Each row was made from one path, in order. Every step used is in the known rows, and no mark comes twice. Write each row's path.
In the rows, 128 means zero.
Known rows:
S, Y: [174 155 170 144  94 118 163 108 151 138 169 148  79 114 130 138 127 110
 100 124  99 141 104 152 132  98]
F, Y: [180 139 168 154 102 144 182  92 159 133 167 138  93 115 129 132 111 110
 116 158 127 147 107 126 143 107]
S, N, W, Y: [186 124 166 167  86  86 148 131 158 113 167 130  87 147 100 173 127  95
  92 111  85 171 159 119 107  81]
Y, E: [145 155 143 175 108  98 176  94 105 117 142 150  86 130 118 131 108 106
  96 125  92 136 124 113 109 100]
G, N, W, S, Y: [197 130 166 147 133 129 177 140 129 131 123 137  77 169 122 188 136 125
  85 143  88 157 175 130 163 107]
S, Y, E, N: [156 172 148 158 104 114 177 107 146 130 149 157  69 121 154 125 124 111
  96 146  89 123  95 163 122  94]
N, G: [197 130 156 199  96 122 136 110 105 108 143 167  62 116 104 158 112  98
  85 125 134 141 129 122 135  96]
W, Y, E, S, N, G: [165 158 111 189  95 102 161 100 103 141 156 168  74 135 127 157 125 105
  95 116  90 166 140 126  81  96]
N, W, S, Y, E, U: [165 123 143 146 133 121 156 150 129 143 166 167  72 124 104 200 137 129
  82 118  47 171 152 135 113  81]
W, Y: [169 148 140 153  86 115 162  90 117 163 156 152  83 125 107 148 114 108
  95 111 110 167 128 130 111  89]
F, Y, E: [158 151 145 171 110 137 195  87 147 126 161 149  97 116 132 120 112 108
 109 158 113 144 107 128 129 103]
E, N, S: [185 135 165 167 105 127 170 134 137 118 111 136  52 146 132 156  93 122
 117 167 109 110 123 130 126 107]
N, W: [173 109 162 159 106 112 158 135 135 115 154 145  76 117  98 175 123 114
  92 131  82 172 159 112 122  82]
W, S, Y: [187 152 168 132 117 137 151 129 124 160 174 145  76 138 114 187 130 125
  94 115  84 142 114 138 134 106]
Y, N, S, W, E, U: [183 140 151 162 125 124 158 119 135 153 133 152  59 162 109 176 122 126
  99 154  77 143 151 146 105  69]
G, N, W: [192 124 170 156 121 115 180 126 127 114 111 132  79 165 122 168 125 117
  90 148 103 157 181 118 161 106]
N, S, U: [175 103 151 177 101 110 168 149 126 123 157 135  91 133  72 167  93 106
 112 114  86 124 143 117 103  84]
W, N: [192 148 166 136 113 127 151  95 136 155 119 145  57 145 136 163  97  97
  97 147 123 124 119 150 150 104]
F, W, N, S, Y, E, U: [166 128 136 154 114 131 145 108 168 158 136 176  91 143 153 173 108  90
  93 130  86 144 126 165 124  88]
F, N, W: [199 103 166 167  90 110 162 122 156 109 144 130 102 148  92 193 106 100
 100 136  96 181 163 118 118  58]
E, Y: [159 138 159 147  82 102 155 103 122 155 171 153  64 127 109 159 118 118
 103 136  89 134 112 164 105  91]
S, Y, N, G: [195 165 156 166 109 141 158 104 149 132 150 163  54 125 133 153 138 116
  89 156 111 134 113 174 135  69]
S, W, Y: [165 135 158 148  70  93 133 109 147 168 185 138  87 139 119 136 121  98
  83 108  85 176 128 141 117  76]
E, N: [185 150 180 143  96 114 162 107 134 126 121 130  50 144 156 144  99 117
 112 168 119 112 106 131 135 101]
S, W, Y, N: [173 145 156 147  79 104 136 104 151 170 174 135  75 151 124 143 127 106
  82 131  87 171 132 152 117  58]
W, Y, N, G: [190 157 125 175 100 137 157  87 115 156 139 166  58 138 111 163 126 114
  83 143 122 160 136 151 114  60]

Write each row's path:
[181 136 178 136  88 102 125 113 160 163 159 131  68 152 139 147 109  89
  84 134  94 145 120 155 145  86] -> S, W, N
[190 138 157 156 120 162 188 101 171 130 155 141  76 127 129 155 128 124
 108 193 114 155 131 144 139  71] -> F, Y, N, W
[170 116 149 182  99 112 151 148 131 142 159 152  88 136  88 163 114 100
  96 109  71 156 150 123 103 106] -> N, S, W, E
[189 128 157 172 110 117 177 133 132 135 114 132  88 180 111 155 114 113
  95 136  99 151 175 131 150 115] -> G, N, S, W, Y
[177 156 150 138 124 128 167 113 152 156 157 171  59 125 136 169 147 124
  89 146  72 154 128 172 114  65] -> S, Y, N, W, E, U
[194 120 163 169 118 113 188 136 121 121 113 124  89 176 104 163 104 112
 105 137 106 124 169 120 148 108] -> G, N, S, U
[154 125 117 170  86 117 155 106 148 153 160 164 107 139 142 156 112  88
  91 121  88 158 126 143  98  63] -> F, W, Y, E, N, S, U
[167 154 138 194 108  87 160 112 105  99 149 152  69 143 141 159 122 106
 108 133  81 140 141 104  86 116] -> Y, E, S, N, G
[191 125 170 172 113 115 175 136 134 123 112 125  87 182 113 155 112 113
  99 141 100 141 174 125 157 120] -> G, N, S, W
[153 147 143 158  77  90 143 109 143 162 171 143  79 144 136 127 119  98
  81 124  78 163 122 148 111  73] -> S, W, Y, E, N
[169 137 148 146 105 133 140 112 149 154 177 160 106 141 146 181 131 100
  87 115  80 159 117 139 124  89] -> F, W, S, Y, E
[189 123 172 145  95 117 126 117 155 141 175 137 110 162 135 194 123  92
  93 109  91 159 131 117 125  94] -> F, W, S, N
[183 154 159 147 113 136 168 117 164 135 156 152  61 125 131 160 144 124
  92 160  86 149 128 169 128  62] -> S, Y, N, W
[190 142 148 156 122 146 161 126 153 151 117 157  58 138 120 171 100 103
 100 147 104 121 125 170 142 107] -> W, N, S, Y
[188 124 172 166  96  83 148 134 145 113 167 137  86 145 106 180 131  88
  91 106  78 165 157 110 104  94] -> S, N, W, E
[190 119 184 165  91  84 146 136 160  96 163 121  86 149 103 173 123  95
  97 118  86 159 156 111 116  89] -> S, N, W
[168 134 121 183  83 110 138  96 142 139 168 171 102 140 152 167 128  84
  89 113  93 177 136 131  95  82] -> F, W, Y, E, S, N, G
[215 117 161 195  83 116 147 105 135 105 137 145  92 148  96 181  98  89
  95 131 133 160 142 125 128  68] -> F, N, G
[188 152 144 169 107 117 154 106  92 150 134 180  52 127 145 164 121  93
  87 132 113 133 115 129 112 107] -> W, E, N, G
[183 141 148 158 125 153 183 104 164 158 156 156  79 138 128 154 122 122
 111 173  98 149 127 151 122  83] -> F, Y, N, S, W, E, U
